Each row comes from the steps of one walk. Every step used is in the known rows, and no mark comes twice. Write the walk behind each row, first mark first.
In the rows, zero is written as 128.
Known rows:
mopo, keki, birif: [136 111 110 107 161 141 182 115 128  94 147 121 137  92 127 117  95 178
 141 122 125 120 164 136  95 100 126 159 155 140 125  90  92 153 160 119
 182 123 136 131 159 103 114 135 125 146 146 122 153 115 116 124 135 136
 134 138 129 131 143 112 120 137 135 123 155]
zadet, bilo, pizu, gikem, daga: [ 68 131 137 130 163 192 136 178 143 125 137 126 100 112 130 184 145 174
 110 122  85 130 159 133 183 162 162 125 104 111 112 155 126 156 110 139
 104 108 111 110 158  99 168 117  57 118 118 123 145 119 127 141 174 133
  86  94 140 106 112 103 112 122 116 180  97]
birif, muzut, zadet, bilo, boba: [ 75 175 115 134 151 141 106 135 151  99 120 145 148 119 138 138 114 162
 130 117 128  79 134 107  98  39 123 114 126  84  93 119 136 162 118 132
 141 109  91 123 119 132 205 118  92 104  93 155 144 161 113 121 138 144
 123  79 129 139  74 124 180 119 111 190 116]
birif, muzut, daga: [133 154  97 140 110 132 139 129 145 128 140 154 107 161 157 136 166 151
 113  99 169 111 136 110 121  72 156 140 110 153 118 113 154 137 151 140
 100 103 119 136 102 136 143 131 141 134 111 139 121 118 127  96 108 153
 104 129 138  79  93 143 138 123 116 131 116]
daga, gikem: [129 108 138 124 112 115 126 134 113 119 140 139 107 131 131 139 120 141
 131 121 142 115 119 115 149 108 140 125 128 129 103 125 151 153 141 144
 112 128 119 130 147 165 127 114 130 126 146 143 150 102 117 155 123 118
 116 130 140 142 123 134  96 130 120 122 132]
mopo, muzut, daga, gikem: [135 129 143 154 106  95 138 136 137 118 138 139 100 132 149 127 166 186
 106 110 156 106 116 100 147  93 149 137 139 103 130  93 142 224 159 145
  94 110 108 155 141 147 114 101 122 157 112 157 165 125 134 127 143 141
 106 115 146  77 114 112  73 138 115 139 132]
bilo, boba, muzut, daga, gikem: [109  85 148 130 126  91 115 148 133 129 121 183 111 111 146 145 157 177
 111 113 136 136 123  85 176  52 157 135 117 122  82  98 162 220 167 165
 148  81 128 127 123 156 124 126 157 125 226 156 180  90  94 154 127 159
 116  78 147  84  99 131  91 140  94 162 113]
muzut, zadet, bilo: [101 148 112 141 145 129 116 136 145 112  97 133 149 153 117 123 111 127
 133 122 121  93 141 136 113 110 143 103  97  66 132 111 129 159  97  99
 119  98 108 109 139 112 175 100  93 124 140 149 145 149 124 110 141 125
 117 124 150 136  97 122 151 118 112 142 125]
gikem, pizu, bilo, boba, muzut: [115 107 158 111 173 111 123 122 160 137 113 128 134  64 126 140 110 152
 101 164 109 181 119 150 129  81 135 133 134  94  84 135 118 166 186 207
 177 143 123 123 141 186  72 147 131 101 200 170 158 119 130 125 137 128
 156  59 150 125 126 126  97 136 151 122 132]
muzut, zadet: [151 135 136 131 115 118 114 131 153 123 109 137 138 144 122 123 145 136
 123 136 107 108 139 132 112 121 132 106 105  60 135 124 130 154 116 121
 119 141 125 116 119 112 132 132 137 136 142 133 149 155 125 118 119 129
 134 122 143 126  96 127 133 120 122 123 133]
keki, birif: [130 134 107 120 126 147 186 115 109 122 130 140 154 108 124 117 100 150
 126 105 121 120 143 116 119 122 158 124 156 134 111 115 133 133 126 130
 148 142 117 127 137 145 123 139 126 122 138 122 139 131 124 122 120 125
 133 143 134 133 122 122 136 103 123 156 137]
bilo, pizu: [103 130 151 125 119 161 118 133 152 117 132 123 133 153 132 134 134 141
 126 105 136 124 136 123 157 176 148 144 144 125 119 140 119 143 145 156
 110 123 137 124 123 129 122 128 118 102 124 138 156 115 124 122 128 165
 125  98 116 127 105  92 125 112 126 165 113]
muzut, daga, gikem: [141 130 148 132 101 101 133 141 130 127 118 160 105 143 151 144 162 157
 123  99 179 114 132 118 157 101 162 141 100 139 120 119 175 203 153 139
  89  98 121 147 139 161 137 119 127 134 161 150 147  76 130 143 138 144
 107 118 160  82 116 133  95 132 109 125 128]
boba, muzut, zadet, bilo, pizu: [ 89 106 146 126 153 160 107 129 167 126  81 123 116 153 110 132 139 123
 118 111 105  92 145 121 156 136 177  98  96  49 115 105 137 170 122 130
 125  70 120  95 123 118 156 113 113 116 208 150 177 157 121 104 134 172
 104  98 136 159  72  71 165 122  99 155 110]
keki, birif, muzut: [135 161  86 119 137 173 177 126 119 118 161 137 138 113 144 138 106 170
 112  83 136 123 147 118 103  81 151 114 158 154  98 109 150 103 151 141
 149 137 107 120 131 137 133 125 127 118  82 149 128 134 118 114 111 123
 116 144 139 143 115 140 154 109 124 159 145]
bilo, pizu, keki, birif, muzut, zadet: [141 182 109 134 145 159 156 122 170  97 113 118 134 164 138 135 133 198
  96 104 121 115 175 102 110 105 180 126 141  86 107 114 156 143 165 162
 125 170  99  99 102 183 142 139 105 116 107 167 145 137 105  93 131 145
  66 103 126 149  85  92 137  78 112 198 117]
birif, muzut, zadet: [152 154 104 144 114 141 112 126 135 109 120 157 128 149 147 143 152 152
 116 113 127 105 136 117 108  87 133 107 114  89 103 119 148 130 119 117
 123 140 119 119 101 121 142 132 133 148  88 160 130 156 102  89 118 130
 116 115 131 143  82 136 159 125 114 141 114]
bilo, boba: [103 136 139 125 132 120 107 124 144 114 132 138 138  93 129 124 123 152
 121 132 129 150 133 112 122  88 113 145 149 115 105 129 138 166 145 162
 158 125 114 132 130 127 140 138 113 105 117 120 136 133 120 140 129 143
 151  82 115 112 113 124 143 127 131 170 119]
daga, gikem, pizu: [136 109 144  91 115 103 153 129 116 135 142 146 109  90 131 170 111 149
 128 147 160 128 104 152 138 106 147 129 117 128  94 140 142 156 154 177
 102 126 130 141 152 162 129 116 124 134 147 179 157 106 133 148 149 102
 115 111 151 131 131 125  87 140 121 142 141]
bilo, pizu, keki: [116 148 149 132 147 133 129 134 158 122 112  94 106 162 134 128 130 136
 126 153 140 137 151 130 141 169 148 136 147 125 129 149 129 136 180 153
 118 155 125 109 119 186 141 119 125 109 131 129 143 123 115 120 146 150
  84 112 118 140 128  99  99 105 123 163 107]
keki, birif, muzut, daga: [149 161  91 128 130 153 191 128 137 127 141 173 131 135 161 134 146 191
 106  80 154 114 159  91 116  63 169 130 132 170 107  92 150 140 147 152
 129 118 111 124  94 141 143 134 127 131 107 142 124 103 112 109 114 141
 100 135 143  81  94 129 155 109 109 165 141]
pizu, gikem: [115 125 123 150 138 144 123 134 134 119 151 120 115 127 138 165 121 156
 123 139 117 142 143 138 153 126 145 136 122 114 106 136 140 111 105 119
 131 170 126 122 130  93 128 137 125 144 128 134 119 139 124 170 153 123
  99 126 132 138 129 119 112 131 124 116 104]
mopo, muzut, daga, gikem, pizu, keki: [133 150 165 155 145  70 148 135 154 130 139 115  90 116 140 151 146 197
  90 155 184 146 108 159 108  94 164 143 118 102 101 137 149 218 208 186
  68 158 116 141 153 197 133 105 114 149 121 162 150 132 116 136 161 110
  60 111 156  71 137 142  31 129 104 135 151]
boba, muzut: [124  89 149 126 144 132 123 126 137 149 100 127  99 127 115 135 153 132
 116 136 103 135 117 123 145 126 138 123 127 105 111 122 133 118 142 116
 146 101 135 109 118 127 117 132 159 145 194 133 150 148 121 120 119 133
 118 116 140 132 131 118 131 135 120 128 120]
mopo, keki: [114 111 137 127 161 131 119 120 126  92 131 112 111 128 119 128 129 141
 146 145 130 130 137 134  98 115 120 159 125 124 134 113  85 145 154 103
 143 115 142 141 135  97 119 128 126 135 120 119 142 126 131 119 140 141
 135 120 132 118 144 121 106 165 132 111 134]
daga, gikem, pizu, bilo, boba, muzut: [109  86 174 105 148  96 126 138 153 122 119 137 107  71 122 157 108 165
  85 159 135 172  99 143 153  67 156 127 134  86  74 137 144 199 195 205
 154 134 117 121 161 216  75 134 146  99 217 176 185  88 109 141 140 129
 139  50 162 137 114 125  69 148 144 110 134]

Which walk is each row?
[118 143 145 133 134 185 144 177 141 122 142 127  91 113 146 185 160 191
  95 119  90 156 143 135 183 164 172 141 114 123 113 159 143 160 119 147
 100 145 128 121 143 108 117 148  99 134 116 127 143 131 128 148 154 131
 107  78 121 100 122 114 122 117 110 164 105]
bilo, pizu, gikem, daga
[ 66 158 134 148 170 149 115 135 173 115 100  71 102 160 118 134 113 121
 143 133 147 119 138 123 139 169 154 134 132 122 110 153 117 142 173 143
 112 109 114 113 138 191 175  99  69  97 133 116 143 110 118 109 142 163
  69 109 125 141 130  98 111 114 119 175  98]
zadet, bilo, pizu, keki
[ 91 172 104 121 141 180 163 113 151 100 120 126 156 144 151 141 100 180
 116  84 152  66 175  92 122 123 177 108 124  85  98 120 142 157 127 155
 132 113  93 108 122 131 192 116  73 104 100 162 170 148 110  92 118 162
 107 120 139 144  62  86 191  94 109 209 119]
keki, birif, muzut, zadet, bilo, pizu
[153  85 158 114 121  86 145 141 143 150 114 153  91 101 143 174 160 157
  95 139 163 151 126 140 165  93 180 128  90 118  99 114 152 196 209 173
  91 115 131 120 143 222  88 114 156 126 248 185 175  76 116 130 129 131
 107  79 196  86 116 134  48 153 132  84 135]
boba, muzut, daga, gikem, pizu, bilo
[136 133 156 112 120  88 136 129 152 118 131 157 120  88 145 150 131 175
 101 145 164 167 123 137 146  60 154 151 120 127  88 136 157 252 198 213
 116 148 117 142 155 214  95 128 119  88 158 179 167  61 124 157 163 150
 136  63 163  62  97 128  58 129 140 136 136]
muzut, daga, gikem, pizu, bilo, boba
[ 74 141 132 119 154 160 119 140 148 119 120 108 126 151 127 123 102 120
 146 118 148  90 123 123 150 167 148 128 134 114 123 148 125 154 133 152
 112  78 114 117 143 143 171 113  69  92 127 141 164 116 135 119 140 160
 118 102 112 144 110  78 131 123 125 181 109]
zadet, bilo, pizu
[142 157 142 162 134 119 128 124 145 124 129 135 123 133 142 104 168 183
 106 125 153 111 123 122 113 106 142 143 131 120 148 108 102 184 159 121
  88 130 123 151 119 119 115 115 119 157  96 132 136 147 128 104 138 150
 105 120 139  67 115 118  98 125 121 138 135]
mopo, muzut, daga
[139 158 102 103 159 123 210 125 121 131 161 115 102  96 146 167  97 187
 105 130 166 130 132 148 120  55 161 131 141 150  50 140 161 131 201 195
 117 174 104 106 151 225 148 123 112 129 132 181 137 108 100 136 132  81
  57 126 147 148 151 154  97 113 111 159 155]
daga, gikem, pizu, keki, birif, muzut
[ 52 117 140 119 183 129 108 135 141 129 109 120 123  95 120 125 119 131
 123 129 106 130 133 113 145  68 118 124 122  97  85 127 117 161 149 145
 181  64 108 120 137 120 166 103 108 122 190 136 165 132 115 117 135 155
 133  87 133 141 105 114 143 133 126 170 105]
zadet, bilo, boba, muzut
[153  96 142 129 138 121 101 134 142 131  94 133 111 142 112 123 161 128
 118 140 100 121 131 132 135 120 151 100 100  48 119 111 127 138 123 102
 137 119 139 100 119 124 110 137 162 154 212 144 156 168 113 104 119 129
 126 107 147 140  83 124 132 132 111  99 126]
boba, muzut, zadet
[168 178  91 112 161 115 218 115 157 134 141 137 109 113 159 150 132 206
  99 140 179 141 150 150  87  57 182 130 130 156  96 124 146 126 202 199
 106 160 107 110 112 200 144 127 112 140 130 165 127  95 119  96 120 108
  51 126 142  61 122 143 118 102 104 160 138]
gikem, pizu, keki, birif, muzut, daga
[120 126 165 101 134  90 128 137 140 116 143 135 136  67 133 140  96 177
 100 155 144 161 117 147 140  77 144 128 142 112  91 153 147 207 175 221
 133 164 105 133 171 210  95 120 118  81 159 182 165  83 112 161 150 128
 145  65 151 125 117 125  62 133 150 123 150]
daga, gikem, pizu, bilo, boba
[117  90 162 132 121  86 103 142 158 100 101 158 102  99 141 134 157 172
  99 123 133 157 143  95 169  55 152 134 119 118  91 104 159 231 209 164
 145 121 125 120 129 211  88 126 155 107 234 155 158  72 114 150 136 156
 128  66 160  89 101 133  74 142 133 126 110]
pizu, bilo, boba, muzut, daga, gikem
[143 164  93 144 133 107 180 126 139 109 137 138  98 141 152 145 145 205
 113 100 172 116 146 105 125  38 182 152 133 180  74 114 189 161 203 159
 105 152 109 110 119 225 151 107 131 128 143 145 132  65 103 137 134 118
  53 136 150  91 132 146  97 111 106 153 136]
pizu, keki, birif, muzut, daga, gikem
[129 121 119 139 148 164 144 170 128 136 142 142 101  91 128 171 166 165
 106 143  80 174 144 143 153 121 150 136 103 122 116 148 150 137 113 111
 118 164 118 127 149  96 117 135 117 153 125 124 117 133 134 156 150 101
 100 117 133  96 134 144 110 127 115 132 125]
pizu, gikem, daga
[ 73 150 136 126 146 122 103 131 154 108  99 135 171 103 119 131 111 155
 137 126 116 108 145 107 112  77 122 116 118  63 110 120 130 204 103 129
 147  96  99 138 134 129 177 109  76 102 130 142 161 128 113 129 147 147
 134  74 128 130  82 117 163 121 109 175 108]
muzut, zadet, bilo, boba
[117 117 164 115 150  97 144 129 173 149 109 152 125  72 137 125 143 163
  99 156 136 185 128 148 128  67 166 138 110 107  98 130 122 217 189 208
 139 127 124 131 129 182  78 133 141 115 214 181 173  98 123 114 145 147
 136  46 171  61  88 120  87 137 135 113 123]
gikem, pizu, bilo, boba, muzut, daga
[ 99  98 154 137 151 118 100 133 147 122 107 118 146 101 120 120 135 140
  97 140  98 179 137 124 132  85 125 123 151 115  96 121 125 153 172 163
 189 150 127 114 127 187  77 137 133 107 201 145 154 103 114 128 137 147
 161  73 138 133 115 121 105 127 169 118 101]
pizu, bilo, boba, muzut
[ 65 181  89 132 167 175 168 119 156 101 134  89 117 137 151 134  92 168
 122  99 154 106 160 119 118 110 189 122 155 151  79 127 149 113 191 171
 129 128  94  93 146 199 194  95  70  87  95 131 136 114 104 100 135 150
  54 127 122 150 121  98 138  99 122 211 112]
zadet, bilo, pizu, keki, birif, muzut
[137 176  80 139 158 135 187 125 126 121 133 109 131 129 144 135 104 176
 113 126 127 131 155 131  95  70 160 129 156 156  95 119 142  89 182 146
 146 185 106 102 115 198 144 131 118 124 107 128 117 117 114 106 128 111
  73 149 138 131 140 145 137  89 132 164 128]
pizu, keki, birif, muzut
[114 185  71 146 167 145 160 130 156 100 106 110 151 141 128 120  92 173
 124 109 132  91 171 119  81  58 160 109 113  85  82 120 146 125 132 119
 140 155  87  81 128 185 205  99  81 128 136 148 135 133 114  98 147 102
  62 141 136 144 107 136 159 104 120 167 123]
pizu, keki, birif, muzut, zadet, bilo
[161 137 131 100 147  98 209 131 145 140 130 144 106  88 135 162 109 197
 110 133 174 136 137 150 135  80 187 141 112 141  91 119 176 209 210 203
  92 167  98 127 157 224 137 107 112 135 188 161 159  69 110 145 136 101
  52 136 161  67 142 132  77 105  93 149 158]
muzut, daga, gikem, pizu, keki, birif
[144 135 133 124 140 123 148 119 157 130 129 124 133  99 114 145 101 136
  95 168 134 166 117 176 110 131 140 125 122 124 113 142 132 134 174 179
 120 151 115 115 148 188  94 132 110 105 146 162 138 105 139 116 135 116
 140 110 156 116 129 120  74 125 161  90 125]
gikem, pizu, bilo
[160 136  98 118 147 139 157 113 128  73 137 122 133 116 142 131 123 198
 116 103 131 106 176 120  71  57 139 129 142 101  99  68 110 146 151 116
 152 135 122 119 127 120 139 133 126 148  97 153 137 155 113 101 123 155
 112 130 133 138  94 117 151 129 121 126 150]
mopo, keki, birif, muzut, zadet
[124 159  96 126 163 135 184 129 135 120 121 105 133 115 111 109  94 165
 116 140 122 146 155 139 118 104 156 133 151 142 125 116 144 123 162 143
 150 169 119 106 141 175 139 125 118 123 156 104 129 113 112 130 139  98
  96 143 122 125 150 130 116  92 137 135 138]
pizu, keki, birif
[124 108 162 130 151 114  96 134 158 113  94 156 146 107 125 126 154 159
 107 134  88 134 132 102 126  71 130 117 119  40  97 113 121 180 122 134
 173 122 129 119 118 114 114 141 149 128 209 154 167 162 101 112 136 149
 152  71 138 149  79 119 153 122 110 165 118]
bilo, boba, muzut, zadet
[154 152 105  98 130 128 214 110 116 134 169 185 102 100 162 186 120 218
 112  90 193 105 128 126 137  53 185 144 129 155  68 113 173 180 182 201
  98 116  89 139 131 170 142 122 129 131 122 191 155  84 111 126 128 123
  97 124 171  94 102 134 112 115  98 167 154]
keki, birif, muzut, daga, gikem, pizu
[102 171 115 151 153 138 110 135 186 104  93  87 110 183 140 148 126 145
 133 122 146  82 154 110 114 110 165 116 109  77 111 136 140 139 162 145
  98 136 105  88  96 181 202  96  75 107 113 153 148 141 117 102 143 138
  54 103 133 148  80 100 134  99 107 178 104]
birif, muzut, zadet, bilo, pizu, keki
[149 145 102 129 149 137 185 116 141  89 149 147 119 122 169 128 139 220
 121 103 166 100 170 105  95  55 158 169 134 174 107  83 117 149 183 123
 134 100 118 126 106 114 128 125 129 141 101 143 142 126 125  97 132 159
 113 123 135  75 119 125 145 140 126 138 146]
mopo, keki, birif, muzut, daga
[145 125 106 121 138 134 173 122 124  86 153 163  88 129 173 143 142 219
 119  88 169  97 174 102 114  31 170 164 136 181  87  80 147 176 202 146
 127  93 119 135 127 146 134 121 140 148 128 150 165  97 111 123 133 152
  96 128 144  94 117 137  98 144 106 133 153]
mopo, keki, birif, muzut, daga, gikem
[137 104 162 113 144  95 112 128 166 127  97 146 143  81 123 148 126 159
  91 165  97 163 128 142 106  74 147 115 116  35  97 124 125 195 168 182
 164 154 122 119 136 170  77 138 138 113 203 179 182 145 102 108 141 136
 161  38 153 127  77 125 103 126 142 107 131]
gikem, pizu, bilo, boba, muzut, zadet
